Known rows, with every step that occurs
A > C > P > U: [ 0.02 -1.75 -0.88 -1.12  1.54  3.83 -0.19 -0.25 -0.28  0.72  2.82  0.40
 -2.63  3.85 -0.97 -1.50 -1.43  3.53 -1.81  1.25 -0.83 -2.77  0.99 -0.92]
P > C: [-1.67 -1.49 -0.41  0.69  0.41  1.60 -0.08 -0.01  0.04  3.34  1.76 -0.09
 -2.10  0.30  0.81  1.39 -1.63 -1.41 -1.14  0.19 -1.43 -2.65  1.93 -1.60]
C > P > M > Y > H: [-0.60 -1.22 -2.93 -0.29  4.96  1.56  1.45  1.02 -4.08 -0.31  3.33  0.52
 -3.37  1.77  0.29  1.31 -1.28  2.23 -2.81  2.68 -1.80 -3.88  2.06 -1.46]
M > Y: [-1.52 -1.28 -0.59 -0.10  2.31 -0.16 -1.14  1.60 -0.13  0.61  2.83  0.72
 -0.69  0.02 -0.80  0.90  0.49  0.50 -1.04  2.43 -2.17 -2.00  3.14 -0.83]
C > P: [ 0.37 -1.66 -1.26  0.68  1.62  1.26 -1.26  0.97  0.43  0.12  1.61  0.58
 -1.61  1.66 -0.45  0.77 -1.72  0.80 -1.23 -0.07  1.58 -1.07  3.23 -1.70]
P > M: [ 0.03 -1.94 -2.37  0.07  2.90  0.78  1.81  0.82 -1.49  0.66  0.94  0.31
 -2.48  1.42 -0.11  1.63 -0.76 -0.09 -0.79  0.90 -1.06 -2.74  1.67 -1.25]
A > C > P > H: [ 1.12 -1.47 -1.73 -0.07  1.79  4.20 -0.90  0.87 -1.71  0.76 -0.35  0.73
 -0.85  3.41  0.94  0.21 -0.38  3.53  0.08  1.78 -0.13 -2.92  0.63 -1.49]
X > H > W > C: [-0.64 -3.20  1.90  0.95  1.49  1.27 -1.95  1.07 -3.63  1.73  2.11 -0.10
  0.76  1.84  1.66  1.70 -2.39  2.92 -3.74 -1.09 -0.03 -0.30 -0.52 -3.61]
U > P > M > Y: [ 0.95 -0.40 -2.66 -0.29  4.13  0.16  1.89  1.55 -3.58  0.40  1.67  1.50
 -3.12  1.34 -1.56  0.08 -1.47 -1.15 -2.49  2.58 -2.47 -4.32  2.02 -0.75]
U > P > M > Y > H > W > C: [ 0.96 -0.86 -1.48  1.13  3.48  1.27  1.53  1.65 -7.28  1.22  3.33  1.19
 -2.53  2.45  0.90 -0.90 -1.37  1.99 -5.11  1.12 -2.29 -5.32 -1.48 -1.25]
D > M: [-0.40 -3.99 -3.16  1.25  0.30  1.19 -0.56  0.86 -1.64  1.70  0.69  0.42
 -2.43  0.79 -1.62  1.61 -0.74 -0.50  0.27  1.13 -0.34 -0.85  3.77 -1.14]
C > P > M > Y: [ 0.28 -1.95 -2.73 -0.40  5.52  1.05  0.89  1.61 -2.76 -1.44  3.13  1.34
 -3.35  1.79 -0.62  1.14 -1.21  0.92 -2.56  3.30 -1.02 -2.30  3.43 -1.98]
X > H > W > C > P: [ 0.71 -3.36  1.33  1.14  2.59  2.19 -2.30  0.94 -4.06  0.42  2.49  0.53
 -0.21  2.89  1.85  1.28 -3.81  3.54 -4.88 -0.95  2.04  0.48  0.49 -4.41]
C > P > U: [ 0.41 -1.69 -0.74 -1.42  1.92  2.51  0.20  0.03  1.04  1.60  2.39  0.08
 -3.89  2.64 -0.05 -0.23 -2.07  1.85 -2.31  0.09 -0.30 -1.38  2.58 -2.17]
Y > M > P > C: [-1.39 -1.35 -0.04  0.96  0.50  1.77  1.42  0.53 -2.01  2.73  1.43  0.30
 -1.80  1.14  2.06  0.28 -0.47 -1.10 -0.68  2.01 -3.24 -4.94  3.03 -1.14]
D > M > Y > H: [-2.18 -2.88 -3.31  0.67  1.15  1.04 -0.42  1.09 -3.91  2.13  2.43  0.03
 -2.34  0.09 -1.22  1.55  0.11  1.13 -0.86  2.95 -3.20 -2.68  3.18 -0.73]
H > W: [-1.52 -3.22 -0.37  0.00  0.05 -1.20 -0.84  1.49  0.30  0.43  2.92 -0.29
 -0.08  0.58  0.76 -0.07  0.76  1.27 -3.16 -0.06  0.04 -2.12  0.53 -1.21]
U > P > H > W > C: [ 3.16 -1.07 -0.17  1.04  0.86  2.43 -0.24  1.32 -3.91  3.27 -0.75  1.10
 -1.38  3.00  2.50 -0.57 -0.85  1.83 -2.68 -0.79 -0.11 -3.00 -1.50 -2.43]
Y > M: [-0.80 -0.39 -0.58  0.92  1.05  1.67  0.17  0.33 -1.02  0.84  1.49  0.16
 -0.14  0.80 -0.11 -0.11 -0.20  0.45  0.51 -0.16 -1.18 -2.84  2.97 -0.22]
C > P > M > Y > H > W: [-1.71 -2.78 -2.43 -0.67  4.29  0.03  1.03  1.91 -4.42 -0.96  4.94  0.08
 -2.73  1.39  1.81  0.32 -0.23  3.45 -5.54  2.64 -1.15 -4.14  0.17 -1.81]
A > C: [-1.11 -1.56 -0.91  0.78  0.21  1.57 -0.90  0.62 -0.48  0.01  1.61  0.43
  0.60  2.11 -1.42 -0.11  0.24  1.57  0.27  1.10 -0.84 -3.06  0.91  0.50]
H > P > C: [-2.28 -2.61 -0.77  0.50  0.43 -0.90 -0.07 -0.03 -0.58  3.25  2.13 -0.08
 -1.99 -0.06 -0.51  2.01 -0.07 -1.18 -1.78  1.32 -1.02 -2.63  2.59 -2.08]
M > Y > H > W: [-3.39 -2.25 -0.48 -0.32  1.01 -1.30 -0.88  1.79 -1.91  0.81  4.55 -0.65
 -0.09 -0.20  1.48 -0.06  1.56  2.80 -4.11  1.74 -2.52 -3.82 -0.14 -0.62]
D > M > Y: [-1.30 -3.63 -3.10  0.63  2.03  0.65 -0.90  1.69 -2.35  1.11  2.21  0.91
 -2.46  0.14 -2.18  1.29  0.22 -0.19 -0.71  3.60 -2.10 -1.38  4.62 -1.29]
D > M > P: [ 0.18 -4.82 -2.92  1.62  0.23 -0.03  0.15  1.77 -2.09  1.17  0.06  0.70
 -2.51  1.71 -0.76  1.65  0.48 -0.55 -0.11  2.84 -1.15 -2.27  4.60 -1.50]
W > H > P > U: [-1.67 -3.36 -0.46 -0.35  0.95 -1.42  1.30 -0.61  2.05  2.10  2.77  0.46
 -1.61  1.38 -2.20  1.58  0.06  1.55 -2.44  1.90 -2.36 -2.24  0.78 -2.01]

Rows
[-0.30 -1.35 -0.45  1.08  0.95  0.53  1.07  1.36 -1.50  0.61  0.81  0.55
 -0.26  1.64  0.85 -0.06  0.84  0.31  0.07  1.57 -2.10 -4.07  3.50 -0.40]
Y > M > P
[-2.32 -3.54 -0.39  1.67  0.26 -1.46  0.26 -0.63  0.67  2.96  2.67  0.55
 -0.69  0.08 -1.25  2.81 -1.04 -0.95 -2.06  2.28 -1.47 -2.57  1.00 -2.44]
W > H > P > C
[ 1.35 -2.75  0.67 -0.29  1.94  3.16 -0.64  0.59 -1.54  1.30  3.92  0.61
 -3.41  3.61  1.28 -1.38 -1.89  3.87 -4.61 -0.76  0.94 -0.97  0.25 -3.25]
H > W > C > P > U
[-1.54 -3.54 -2.25  0.59  4.30 -2.82  1.79  1.00 -1.61 -0.51  3.56  1.50
 -1.10  0.69 -2.70  2.99  0.89  0.72 -2.75  5.28 -2.78 -3.03  1.48 -1.95]
W > H > P > M > Y
[ 0.26 -1.96  0.16  2.01  0.81  2.46 -1.55  1.01 -3.38  1.13  3.31  0.23
 -1.05  2.84  1.83 -0.19 -1.60  3.98 -3.70 -1.65  1.81 -1.96 -0.37 -2.10]
Y > H > W > C > P
[ 1.33 -2.92 -1.36  0.64  5.38  1.67  0.05  2.39 -5.48 -1.37  4.66  1.88
 -2.92  2.83  0.78  0.05 -1.11  3.00 -5.09  2.61  0.27 -1.73  1.00 -2.90]
H > W > C > P > M > Y
[-3.25 -1.54 -0.73 -2.09  2.13 -1.03  1.03  0.29 -1.31  3.02  4.04 -0.48
 -2.67  0.51 -0.76  0.74  1.75  3.22 -3.13  3.00 -4.76 -4.12  2.06 -1.09]
M > Y > H > P > U
[-1.36 -2.57 -0.72 -1.46  1.20 -1.09  0.90  0.05  0.75  2.41  2.28 -0.21
 -2.87  1.29 -1.10  0.77  0.84  1.44 -2.10  1.16 -1.88 -2.17  2.74 -1.69]
H > P > U
[-1.98 -3.51 -1.51 -1.29  5.73 -1.98  1.29  1.12 -4.67  0.40  2.35  0.46
 -1.34  0.55 -0.91  3.88 -0.50  1.33 -3.46  4.21 -3.30 -2.09  2.92 -3.26]
X > H > P > M > Y
[ 1.78 -2.27  0.52  1.33  1.37  2.90  0.92  1.95 -4.67  2.09 -0.02  0.95
 -0.28  3.36  4.55 -0.44  1.61  3.45 -1.70  1.62 -2.03 -4.23  0.08 -2.17]
Y > M > P > H > W > C
[-2.60 -2.62 -2.10 -0.77  3.27 -0.88  1.69  1.89 -4.15  0.17  4.44 -0.38
 -1.79  0.55  1.70  0.63  1.13  2.81 -4.76  2.71 -3.24 -4.96 -0.60 -0.85]
P > M > Y > H > W
[ 1.36 -1.70 -1.24 -0.40  0.36  0.48  0.37  1.38 -1.94  2.90 -0.48  0.13
 -1.34  1.49  2.37 -0.85  0.07  1.03 -2.99 -0.30 -0.76 -3.95 -1.03 -1.72]
U > P > H > W
[ 1.92 -0.66 -2.86  0.59  2.57  0.66  2.39  0.62 -2.89  0.88 -0.02  0.95
 -3.15  1.90 -1.02  0.20 -2.42 -1.53 -1.59  0.06 -0.72 -4.12  1.32 -0.80]
U > P > M
[-1.41 -2.36 -2.83  0.39  2.29 -1.58  2.56  0.42 -3.28  1.44  1.60 -0.54
 -2.04  1.14 -0.40  2.42  0.78  1.46 -1.73  1.09 -1.65 -4.32  1.15 -1.16]
Y > H > P > M
[ 1.56 -3.81 -0.18  0.71  4.88  2.52  0.07  1.04 -6.36 -0.37  2.23  0.68
 -1.98  3.63  2.09  1.99 -4.23  3.38 -5.21 -0.25  1.33 -0.54 -0.35 -4.67]
X > H > W > C > P > M
[ 0.69 -1.07 -0.81  0.04  1.50  2.26  1.80  1.22 -2.31  2.31 -1.74  0.40
 -0.81  2.24  3.29  0.64  1.61  1.51  0.86  2.35 -3.17 -4.65  2.26 -1.35]
Y > M > P > H
[-3.89 -1.92 -0.77  0.02  1.29 -1.06  0.01  0.32 -2.53  3.65  4.04 -0.38
 -1.89 -0.80  0.08  2.06  0.77  0.47 -2.80  3.12 -3.86 -4.28  2.31 -1.38]
M > Y > H > P > C
[ 1.24 -0.52 -1.78  1.36  5.23  3.69  0.77  1.20 -6.19  0.41  3.10  1.38
 -3.28  3.10  0.43  1.32 -2.31  3.01 -2.37  2.04 -1.23 -3.09  1.48 -2.09]
W > C > P > M > Y > H
[ 1.48 -2.57  0.20  1.70  1.59  1.84 -2.12  1.47 -2.14 -0.14  3.32  1.16
 -1.16  2.79  0.87 -0.52 -1.59  2.79 -3.58 -0.70  2.69 -0.42  0.84 -2.72]
H > W > C > P
[-1.47 -3.19 -0.80  1.67  0.44 -2.60 -0.16  0.29  1.60  0.88  2.08  0.82
  0.79  0.61 -2.67  2.41  0.44  0.32 -1.09  1.80 -0.44 -1.74  1.44 -1.63]
W > H > P
[-2.81 -3.99 -3.59  0.80  1.39 -1.47 -0.38  1.06 -4.38  2.06  2.92  0.01
 -2.14 -0.15 -2.39  2.17  1.64  1.39 -1.67  3.90 -2.74 -2.76  4.27 -1.12]
D > M > Y > H > P
[ 1.25 -2.47 -1.57  1.62  3.15  2.67  1.08  1.09 -5.63  0.37  3.20  0.47
 -2.74  3.41  2.13  0.30 -2.09  3.86 -4.26 -0.60  1.18 -3.00 -1.16 -2.43]
Y > H > W > C > P > M
[-3.60 -4.13 -3.19  0.64  0.99 -0.23  0.18  0.29 -4.94  4.11  3.51 -0.18
 -3.61 -0.77 -1.03  2.47  0.39 -0.16 -2.36  4.25 -3.81 -3.61  3.57 -1.74]
D > M > Y > H > P > C
[-1.20 -2.71 -0.08  0.74  0.44  0.50  0.50  1.01 -0.39  2.98  1.09  0.36
 -2.24  1.05  1.81  1.38 -0.59 -1.43 -1.54  1.90 -2.44 -3.85  2.32 -1.83]
M > P > C
[-1.37 -2.77 -2.50 -0.64  4.59 -2.34  1.64  1.66 -2.84 -0.31  2.88  1.01
 -2.27  0.45 -1.77  2.30  1.60  0.39 -2.38  4.56 -2.43 -3.14  3.66 -1.54]
H > P > M > Y
[ 0.03 -4.04 -2.21  1.97  2.21  2.57 -1.89  1.77 -6.51  0.86  4.56  1.10
 -2.81  2.13  0.11  0.13 -1.12  3.71 -4.26  2.20  0.02 -1.36  1.81 -2.43]
D > M > Y > H > W > C > P
[-3.09 -1.62 -1.10 -0.05  1.64 -2.31 -0.44  1.24 -1.93  1.50  3.40 -0.15
 -0.30 -0.25 -1.14  1.71  2.05  1.84 -2.02  2.95 -3.06 -3.56  2.81 -0.79]
M > Y > H > P
[-0.42 -1.91  0.28  1.31  2.49  1.85 -2.04  1.92 -4.23  0.35  4.94  0.66
 -1.09  2.17  1.32 -0.33 -0.77  4.31 -4.68  1.04  0.04 -2.21  0.52 -2.09]
M > Y > H > W > C > P
[ 3.27 -0.84 -0.75  1.38  2.75  5.06 -1.07  0.95 -2.60  2.72 -0.75  1.50
 -2.21  3.65  1.89  1.43 -1.94  2.85  0.15  0.01  0.78 -0.81  1.69 -3.40]
W > C > P > H
[-2.52 -2.39 -0.34  0.28 -0.60 -0.65 -0.35  1.07 -0.90  1.33  2.98 -1.22
 -0.04  0.44  1.75  0.16  0.81  2.39 -3.20 -0.83 -0.73 -3.47 -1.06 -0.63]
Y > H > W
[ 1.42 -2.22  0.08  0.67  1.04  2.66 -0.59  1.52 -2.62  2.98  0.29  0.54
 -0.68  2.43  3.26  0.59  0.52  3.36 -1.85 -0.13 -0.54 -1.87 -1.03 -2.61]
P > H > W > C
[ 0.18  0.40 -2.83  0.09  3.58  0.54  2.40  1.14 -4.86  1.20  1.73  0.52
 -2.95  1.30 -0.54  0.15 -1.42  0.09 -2.59  1.88 -3.46 -5.92  0.70 -0.39]
U > P > M > Y > H
[ 1.69 -3.48  0.58  0.73  1.12  1.55  0.10  2.53 -2.98  2.49 -0.38  0.87
 -0.88  3.28  4.34  0.81  1.65  3.26 -2.35  1.76 -1.47 -2.96 -0.58 -2.87]
M > P > H > W > C
